Each row comes from the steps of one path. Every step used is in the known rows, and no mark comes twice. Write the path behind each row, first mark first.
Known rows
dono, komir, giko: [  3   2  -7   1  -7  -8   8  20   3  -5  22 -17  12  -7  -6  -3  -5   3
  -5 -23  -2  -5   7  42  11]
funuz, dono, kile, giko, zeto: [ 12   0 -11  -6  -6  -8  10  19   7  -1  18 -11   0 -16  -2  20   8  17
   1 -38   5   0  23   5 -24]
funuz, dono, kile, giko: [ 13  10  -7  -6   5  -6  11  10   9  -7  21 -17  -1 -14   0  16   5   6
   7 -40  -4 -22  21  12   9]
funuz, viga: [ -6  11  -7  -3   5  -2  15  14 -14  -1 -12  -3  -3   2 -13 -17  -2 -14
  13  -5  -8 -44 -18  17  34]
lisov, bemut, raso, giko: [-17 -13  20  -1 -15   5  11 -33  -6 -10  14   9 -22   0  20   0   1   6
  11  18  -9  15 -17 -24   0]
komir, dono: [  9   4  -2   4  19  -4  -2  15  -2  -2 -20  10   0  11 -10 -14  -8  -3
  -3  -4  -3 -20  -5   3   0]
bemut, raso, giko, funuz, viga: [-25   2   2   2  20   0  14 -16  -2   4   0   5   9  -9   8   1  -9 -39
  14  17 -11  -1 -24   6  26]
raso, giko: [  0  -4  10   5 -10 -18   7  14   1   0   6   4   3  -3  14   2  -7  -2
   5   9  -8 -17 -13 -19  16]
dono, komir: [  2   5  -6   0  -1 -12   7  17  -5  -6  -2 -13   3  -6  -6   0   3  -9
  -4 -18  -5 -33   1  37  20]
bemut, raso: [-11  -2   9   2  -7  -4  10 -13   1  -8  -5   2 -15   2  -3   1   3 -17
   5  -4  -9 -31 -13  -8  13]
raso, giko, funuz, dono: [  5   5   5   2  20 -13  11   3   6  13   4  10   9  -8   9  39  -6 -29
   7   3 -12  -2   1 -40  19]
lisov, bemut, raso, giko, zeto, dono: [-10 -20  12   3 -29  11 -20 -36  -5  -3  -1  10 -19   3  22  -8   3  24
  -1  27   3  48  -9 -26 -41]
zeto, dono: [ 11   6   0   8  -6  -5 -20   5  -1  -2 -20  -6  -2  10  -6 -10  -4  -3
  -4   2  -3 -27  -3  -1  18]
lisov, bemut, raso, giko, funuz, dono: [-12  -4  15  -5  16  10  14 -43  -1   3  11  16 -16  -5  15  37   3 -21
  13  12 -14  30  -1 -45   3]
zeto, dono, lisov, bemut, raso, giko: [ -9  -8  19  -2 -16  23 -23 -49  -5  -3 -10  17 -23  11  23 -38  10  18
   1  44  11  22 -18 -16  -7]
dono, lisov, bemut, raso, giko: [-17 -12  22  -7 -13  16   8 -37  -7  -4   4  20 -25   5  20 -24  11  12
   8  37   6  11 -24 -21  -1]
zeto, dono, funuz: [  8   9   5   2   6 -11 -22   5   4 -17 -22  -7   0  13  -9  10  -4   7
  10  -4  -9 -22   5 -17   7]
giko, funuz, dono, komir: [  7  13 -11  -5  29  -7  10   7   0   6  -5  -6   9 -11 -11  37   4 -35
  -4 -24 -10 -17  18  16  22]
komir, giko: [  4   1   1   4 -10  -7  11  20   5  -1  18  -7   5   3  -8  -1 -10   1
  -1 -11  -5 -12  -2  -2  16]
zeto, dono, kile, giko: [ 13   8  -9   7  -4  -5 -21  11  10 -12   7 -30  12  -5   1 -15  -4  13
  -7 -24   3 -13  16  38  11]
raso, bemut: [  3   4   0   2 -11   0  32   9  -5  -7  -8   6  -6   1 -14 -11   0 -20
   7 -13   7 -54   0 -18  21]
kile, giko, funuz, dono: [ 11  12  -5   1  31  -4  14  12  14   9  16  -1   9  -2 -10  37  -9 -24
   4 -29 -11 -18  22 -29  18]
komir, dono, funuz: [  7   8   4  -2  30  -9  -4  15   4 -16 -22   9   2  15 -13   6  -7   7
  12  -9  -8 -15   2 -12 -11]
komir, giko, zeto, dono, funuz, viga: [  0   4 -11  -3  -5   3 -18  14   0  -7  -6  -4  10   9 -15  -8  -7  26
  14  -6   4  23   4   6 -25]
lisov, bemut, raso, giko, funuz: [-20  -8  15   1  10   6  13 -30  -3  -3  12   4  -5  -2  14  20  -5 -19
   3  22 -12  27 -11 -24   9]
funuz, dono, lisov, bemut: [  7   7   9 -15   3  21  13 -18 -15   6 -11  19 -31  12  -6  -4  19  10
   8  10   4 -16  -2 -31   9]
zeto, dono, komir, giko, funuz: [  8   9 -15   9  15  -1 -21  11   9   3   6 -24  31  -3 -10   2 -13 -15
 -20 -11   0  19  18  47  15]
giko, zeto, dono, komir: [  8  -3 -13   4 -15  -7 -23  14  -3   1 -18 -11   6  -2  -5  -9   4  10
 -17  -8   9   0  11  36 -21]
bemut, raso, giko, kile: [-16 -16  10   4 -19 -10   8 -13   3   3  13  24  -3  -5  25   4  -2   4
  16  15  -4   7 -17 -27 -29]
kile, giko: [  6   4   0   5   1  -8  12  23   9  -3  18  -8   2   3  -3   1 -11   3
   4 -24  -7 -33   7  -9  16]
dono, funuz: [  1   8   9  -3   8 -16   9  18   2 -18  -8  -4  -2   7 -12  24  -2   2
  16 -12 -14 -34  -1 -22  12]

Which path is each row?
[  1  -5 -13   1 -12  -8   8  24   0   4  27  -2  15  -6   0   0  -4  18
   2 -19   4  11   9  34 -25] : dono, komir, giko, kile
[  2  10 -11   3  24 -10  12  25  10  -5  18 -32  27 -13  -9  19  -9 -18
 -10 -26  -5 -11  16  32  26] : dono, kile, giko, funuz
[-14  -5  13  -4  -8  13  15 -29 -10 -13   2   1 -28   7  -2   1   6  -3
   8   3 -10  -8 -11 -12   7] : lisov, bemut, raso
[  2 -13   8  -1 -24  15 -21 -11 -11  10 -14  17 -12  11  16 -31   9  38
  -9  45  21  37 -10 -21 -31] : raso, giko, zeto, dono, lisov, bemut
[ -8  -3  10  -8  15  31  -1 -36  -9  -5 -22  26 -27  20  -4 -40  11  11
  -1  25  11   8 -16   1 -17] : komir, dono, lisov, bemut, raso
[-19 -23  15  -1 -26   4  11 -23  -7  -4  12  13 -21  -2  19   6   5  18
   4  20  -1  36 -14 -31 -35] : lisov, bemut, raso, giko, zeto
[ 10  10  -4  -1  20  -3  14   9   9  12  15   0  12  -2 -15  36  -8 -24
   1 -16 -11   4  13 -23  19] : komir, giko, funuz, dono
[ 10   9  -7  -7   5  -7   8   5  -3  -1  -2  -2  -8  -9  -4  17  10 -10
   6 -28  -7 -30  12  17  13] : funuz, dono, komir
[ 11  -4 -17   6 -11  -4 -23  20   8   0   6 -15  12  -3   1 -11  -3  23
 -14 -26  11   7  26  34 -29] : kile, giko, zeto, dono, komir
[ 10  -4 -13  -6 -14  -5   8  17   4   8  19   0   2 -12  -6  18   7  13
  -3 -30   4  19  21  14 -29] : funuz, dono, komir, giko, zeto
[  9  -2  -3   2 -17   5 -22   8  -4  12 -32  12  -4  13  -8 -30  10  15
 -15  24  20 -10  -6  -5 -17] : giko, zeto, dono, lisov
[ -7 -16  11   5 -28   6 -26 -24   5   9 -19  24  -7   4  20 -33   9  14
  -8  40  20  21 -17 -17 -34] : bemut, raso, giko, zeto, dono, lisov
[-11   8  -5   2  24  -8  15  13  -7  10  -2   0  20  -7   3   2 -13 -31
  10  14  -9  -9 -18   5  36] : raso, giko, funuz, viga
[  1   4  11 -11  22  14  13 -19  -7  15   0  22  -8   3   9  14   7  -7
   4  29   2  19  -4 -42  12] : raso, giko, funuz, dono, lisov, bemut
[ -9 -11   7  -5 -21  29 -19 -38 -10   1 -25  15 -29  17  -1 -32  17  22
 -10  33  18  22  -9 -10 -34] : giko, zeto, dono, lisov, bemut, raso
[-19 -21  17  -8 -26  16   9 -29  -9   3   1  25 -24   4  19 -19  15  24
   0  40  15  34 -20 -28 -35] : dono, lisov, bemut, raso, giko, zeto
[  8  -1 -12   3 -19  -9 -22  15  -6  -4 -20 -21   7  -6  -5  -8   7  13
 -16  -2   9   3   5  34 -15] : giko, zeto, dono, kile
[  1   5  -4   6  15  -7  13  22   8   6  15 -12  22   1 -16  20 -15 -23
  -8  -6  -9   2   3  -2  26] : komir, giko, funuz
[ -9  -7  21 -14  -8  21   9 -51  -6   2   3  31 -35   2  22  -7  19  10
  17  27   4  14 -14 -43  -8] : funuz, dono, lisov, bemut, raso, giko
[ -1 -14   5   5 -22 -20   8  23  -1   7   4   9   3  -5  12   7  -4  10
  -1  11   1   5 -11 -25 -18] : raso, giko, zeto
[-10   6  10 -14  23  29  14 -45  -6   7 -11  19 -25   8  -9  14  17 -23
   4  17   0   4  -3 -31   9] : giko, funuz, dono, lisov, bemut, raso
[ 12  -5  -8  10 -14  -4 -20  19  11   4   3  -5   5   7  -2  -8  -8  21
  -9 -14   7   0  16  -9 -24] : kile, giko, zeto, dono
[-20  -6  18  -5  11  18  11 -36  -4   4   1  15  -8   3  12  -4   5 -13
  -1  42   3  24 -19 -21   9] : dono, lisov, bemut, raso, giko, funuz
[ 10   8   2   3  -5   6 -23   0  -2   5 -31   6  -5  15  -5 -36   6   3
  -9  21  11 -31  -9   2  18] : zeto, dono, lisov
[  0  15 -25   3  25   8 -17   8  -2   5   0 -23  31  -5 -15 -17 -12 -20
  -7 -11   1  15   8  73  25] : zeto, dono, komir, giko, funuz, viga
[  2  -8 -13   1 -20  -9   8  29   2   2  20 -12  13  -9  -8   1  -2  15
 -12 -20   6  16  10  36 -23] : dono, komir, giko, zeto
[  6  16  -9  -5  26  -9  11   7  -1   2  -7 -16  10 -15 -12  38   6 -31
  -3 -18  -9 -14  11  13  28] : giko, funuz, dono, kile
[ 10  12 -14   9  22  -4 -19  14  12  -5   5 -35  29  -7  -6   4 -11 -11
 -15 -19   0   0  22  39  21] : zeto, dono, kile, giko, funuz
[ -8  15  -1  -9  17  -7  13  14  -9 -16 -15  -4  -2   6 -16   3  -3  -4
  28 -10 -13 -38 -11   1  23] : dono, funuz, viga
[  2  20 -24   3  31   6 -14  11   2  -3  -1 -34  29  -9 -11 -14 -10 -15
  -4 -18   1  -4  11  63  31] : zeto, dono, kile, giko, funuz, viga
[ 10  -6  -7   9 -25  -3 -20  18   6   7   2  -5   8   7  -7  -9  -8  20
 -12  -1   8  22   6  -3 -24] : komir, giko, zeto, dono
[ -6 -18   8  10 -30  -6 -24 -19   6   2  -8  13  -5  -2  20  -8   0   9
  -3  21   4  23 -11 -20 -34] : bemut, raso, giko, zeto, dono
[  0   6 -12   4  18  -8  10  23   7   2  18 -21  29  -9 -13  17 -10 -22
 -14 -19  -5   8  12  42  21] : dono, komir, giko, funuz
[ 12   6  -8  -6  -1  -4   9   8   5   1  22  -6   1 -10  -4  13   3   1
   4 -33  -4  -3  17  20   5] : funuz, dono, komir, giko
[  7 -12   2  10 -24 -14 -23  11   2   8  -9   6   6   0  16  -7  -6  17
  -7  18   5  16  -5 -19 -24] : raso, giko, zeto, dono
[ 10  -5 -16   2   9  -5  -3  30   8  -5   6 -10  14  -5  -5 -14  -5  26
 -11 -26  13  16  16  37 -41] : komir, dono, kile, giko, zeto
